Every row comes from one small tree of marks. The marks that hang from a mark follow it in brackets, in the order of their numbers. Every link used is in the known rows. Which tree was each row made from?
Known rows
z362[z566 z598 z714]: [ -6 -16   3  -9 -22  12 -37  -4 -11  31  15  -6  -2 -27   2  42   0  18
   0  36   0  17  46  48]
z41[z866]: [-16 -11   1   2  11  -3   7  12  -5  12  -6  27   3  -7  -1  14   2  -2
 -16   7  10 -12   6  -7]
z714[z362 z866[z566 z598[z41]]]: [ 45  17  11  21  10  17  10  12 -18 -25  23   0  -8  22  18 -24  13 -10
 -20   9  -5 -27 -30 -13]
z41[z866[z566]]: [ -2  -5 -10   8  26   4  23  10  -8  14 -12  35 -16   6   2   4  10  -3
 -24   6   8 -14   1 -14]
z714[z362[z41] z866[z566[z598]]]: [ 39  24   8  21   4 -18   4  16   4  -6  28  -2 -20  13  -4 -18   0 -24
   1  -6 -18 -43 -12 -13]
z866[z598[z41 z362 z566]]: [  6   9  15  -8   8  18  29  25 -20 -15  22  12  22  15  -8  -9   6  -5
 -13 -21   3   2 -12  -3]
z566[z598 z866]: [-15  25  -4 -17  13 -10   6 -27  10 -13   6 -13   2 -12  -1  -1  -4 -35
  24 -32 -16 -11  10   4]
z362[z566]: [ -2  -6   4   3 -16   8  -7  -6   2   0   8  -6   8 -12  11  24 -19   0
  -3   2   7   4  20  25]
z866[z566 z598]: [ 29  -5 -11  12  28  33  42   2 -15 -24  -5  19 -15  28  23 -26   9  -6
 -21  -7   6  -6 -11 -13]
z714[z362[z41 z598[z866[z566]]]]: [ 11  14   9  18  -7 -43 -29  30   3  36  30  14 -21 -19 -27  -2  10 -20
 -13  20 -31 -33  14  -9]
z598[z362 z566 z714[z866]]: [  8  42  47 -13  -5  -3  38  46 -29  44  -9  11 -30  16 -29  -5 -10  13
  28 -25 -28   7   9  -2]
z866[z598[z362 z566]]: [  6   8  21   0   3  16  30  26 -17  -6   3  17   8  12  -2 -10  -3  -2
  -5 -24   2   0   1   1]
z362[z714[z866[z598[z41 z566]]]]: [ 23   5  17  -8   5  32  -7  -1 -10 -18  13 -21  21  24  18   5  16   8
  -2  16   0   3  -5  21]
z866[z566]: [ 20   8 -15   9  21  11  23  -3  -6   4  -8  11 -28  17   4 -14  11  -2
 -12  -1  -4  -3  -7 -11]
z714[z866]: [ 20  12   8  -3  -6  12  -5  -7   8 -14   7 -17   6  18  13  -6  -4  -4
  12  -4 -14   0 -14  -2]
z566[z598[z41 z362] z866]: [-19  31  -5 -33  18   0  20 -12  -6  -8  31  -9   1 -13 -23  -8   0 -32
  16 -37 -13   2  -7  -1]
z566[z598[z41 z362 z714[z866]]]: [ -9  12   5 -21  11  10  48  14 -21  -2  19   8  -2   6 -28  -5 -21  -3
  26 -33  -3   4  -4  -4]
z714[z362[z566[z866]]]: [  3  17  22  15 -14 -17 -25   7 -11  15  15  -5 -14 -31   4  12  -2 -10
 -11  15  -2 -21  14  17]
z598[z41 z566 z866]: [  0  37  18  -2   3 -19 -21   2  19   3  21 -11  52  23 -21  18  11 -26
 -11  -5 -43 -13   0   3]
z566[z866[z598[z41 z362]]]: [  2  22   8 -25  14  17  10   1 -13 -11  28 -11  -5  -5   3 -20  18 -22
  -5 -13 -13   7 -16  -5]
z866[z566 z598[z362[z41]]]: [ 29  -1  -7   2  27  30  55  27 -19  -8  16  28 -31  24   1 -36   5  -9
 -20 -18   3  -2 -14 -19]
z362[z566 z598]: [ -9 -10  -3  -2 -26  -7 -28  -3   1  25  15   4  -1 -30  -4  33 -12   2
   3  10 -10   9  37  26]
z566[z598[z362] z866]: [-19  29   1 -26  13  -2  21 -11  -2   1  11  -3 -13 -16 -16 -10 -10 -30
  25 -40 -13   1   6   2]
z41[z866[z566 z598]]: [  4 -14  -7  11  31  20  36  14 -14  -5  -9  40  -7  13  15  -4   8  -6
 -30   1  15 -16  -2 -15]

Write each row's tree
[-10  16   9  -2  10 -20  -3  13  -2   6  16  10  37   9 -20  25  22  -9
 -18  -6  -6 -21  -2  -1]	z598[z41[z866] z566]
[ 37  10  26  19  -9  -8  -8  28  -1 -19  38  -8   0   8   9 -19   2 -19
  -6   3 -12 -38 -15  -9]	z714[z362[z41] z866[z598]]
[ 10   2  17  21 -19 -30 -22  27  -2  14  34   1  -9 -26  -9  12  -7 -12
 -14  13   0 -33  15  12]	z714[z362[z41 z566]]
[-15  -8 -12 -12  -1 -15 -18   7  -7  22  25  17   7 -17 -23  18  19  -1
  -9  14 -11   1   7  -5]	z362[z598[z41[z866]]]
[ -3   2  13  23 -15 -16  -9   7 -10   4  10   7   1 -26  -1  19 -20  -6
  -6   3  12 -25  20  19]	z714[z362[z566[z598]]]
[ -3  18  28 -25  -5  -3  33  47 -26  49  27   8 -51 -20 -31  -3 -15  -1
  16 -14 -18   9  19   6]	z598[z362[z41 z566[z866]] z714]
[ 27  -2   1   9  31  31  60  18 -30  -7 -13  26 -34  27  15 -26   6   4
 -11  -6   1  -4  -2 -15]	z866[z566 z598[z714]]
[ 11  12 -13   8  29   1  43   4 -20   1   0  18 -24  12 -13 -10   3  -6
  -3 -12  -1 -16  -2 -12]	z866[z566[z598[z41 z714[z362]]]]
[ 28  15  15  -2   0  20   4   0   4 -35  20 -16  31  32  17  -6   6 -11
   3 -13 -14  -8 -19  -1]	z714[z866[z598[z41 z566]]]
[ 23   3   6   0  31  40  75  33 -43   7  -8  36 -49  23   2 -34   0   9
 -11 -14   4   9  -7 -18]	z866[z566 z598[z362 z714]]
[ -5  -2   4  -5  -8  10  16  -7  -4 -11  18  -8  17  -5   1  26 -30  -6
  14 -16   3  -2  20  24]	z362[z566[z598[z41 z714[z866]]]]
[ -8   5   3 -19   2  22 -14 -26  -5  -9  26 -29  17 -16  10  33  -3  -9
   3   6   6   5  26  48]	z362[z566[z598[z41] z866] z714]
[-11  24  33 -16   5   7  34  42 -23  50  -4  22 -31   3 -32 -10 -23   3
  11  -5 -32  19  12  -6]	z598[z362 z714 z866]
[ 12  11  22  14 -13 -25 -21  22  -3   7  39  -6 -11 -28  -1   5   1 -23
 -14   9  -7 -35  13  11]	z714[z362[z41 z566[z866[z598]]]]
[ 39  26  13  23   2   0  -3   9 -10   0   6  -2 -27  13  10 -17   7  -5
  -8  12 -13 -26 -18 -10]	z714[z362 z866[z566]]
[-11  12   7 -24 -15 -10 -20   1 -15  36  32  -9 -15 -35 -16  29   7  -5
   9  11 -29  11  31  22]	z362[z566[z866] z598[z41 z714]]
[ -1  23  22  -6 -12 -56 -19  39  15  56  25   9  -7  -4 -46  13   6 -22
  18  -3 -63 -20  40  -3]	z362[z41 z598[z566 z714 z866]]
[ -2  15  17 -10 -11   0   1  29  12  28  36   6   0  -5 -26   5 -29 -23
  -4 -10 -29   7  14   8]	z598[z362[z41 z566] z866]
[ 41  12   3  -1  13  34  33  13  -5 -21  19   1 -16  34  14 -31   0 -11
  -1 -16 -12  -2 -24 -15]	z714[z866[z566 z598[z362[z41]]]]
[ 10   4   9  23   5 -34  -5  35  -8  21  22  22 -23 -14 -16  -3  11 -14
 -24  15  -1 -43   1 -13]	z714[z362[z41[z866[z566]]]]
[ -9  47  51  -9   1 -13  29  48 -17  60 -14  22 -16  13 -41   2 -17  -2
  16 -19 -47   6  24   0]	z598[z362 z566 z714 z866]
[  9   9 -14   6  28   6  49  -2 -12   3 -16  20 -30  16  -5 -11  -6  -4
   6 -19  -3  -9   7  -9]	z866[z566[z598[z714]]]
[ -9  29  14 -20  -3 -32 -14  14 -14  42  17   0 -10 -13 -33  15  27  -5
  14   1 -42  -2  20   1]	z362[z598[z41 z566[z866] z714]]
[ 14  36  31 -10   2 -12  14  22 -15  12  13 -12  12  25 -20   9  14   3
  15 -11 -30 -10  -4  -1]	z598[z41 z566 z714[z866]]
[ -2  47  30 -20  11 -24   9  17 -18  25  13 -13  -2   5 -26   8  28  -9
  10 -11 -36 -11   5   1]	z598[z41 z566[z866] z714]
[-11   2  20   1  14 -16  19  42 -40  29  16  25 -14 -13 -26  10  14   9
 -18  21   4 -21  -3 -12]	z598[z41[z866] z714[z362]]
[ -4  40  29 -20   7   6  -7  24  -8  28  27  -3  29  19 -37  13  10  -8
 -12   1 -32  10   0  15]	z598[z41 z362[z714] z566 z866]
[-11 -18  13   3  18  11  33  26 -21   4  -9  37  -1   1   7   5  -2   2
 -16   3  14 -13   8  -9]	z41[z866[z598[z714]]]
[ 16  -4  17  -4 -15  37 -21 -10  -4  -3  13 -28  11   3  25  29 -10  14
   1  25   7  12  18  45]	z362[z566 z714[z866]]
[  1  43  12 -15   7 -21 -17  -4   4   0  25 -22  25   5 -16   9  32 -23
  -3 -13 -29 -13  -7   3]	z598[z41 z566[z866]]
[  0 -12  -4  -4 -28 -29 -31  15  17  28  47  -1  -2 -29 -20  28  -7 -15
   5   5 -22  -9  38  19]	z362[z41 z566 z598]
[  4 -12  11  -3  -1  35  31  19 -20 -13  13  15   2   0  10  -7 -18   1
 -10 -13  16  12   1   8]	z866[z598[z362[z566]]]
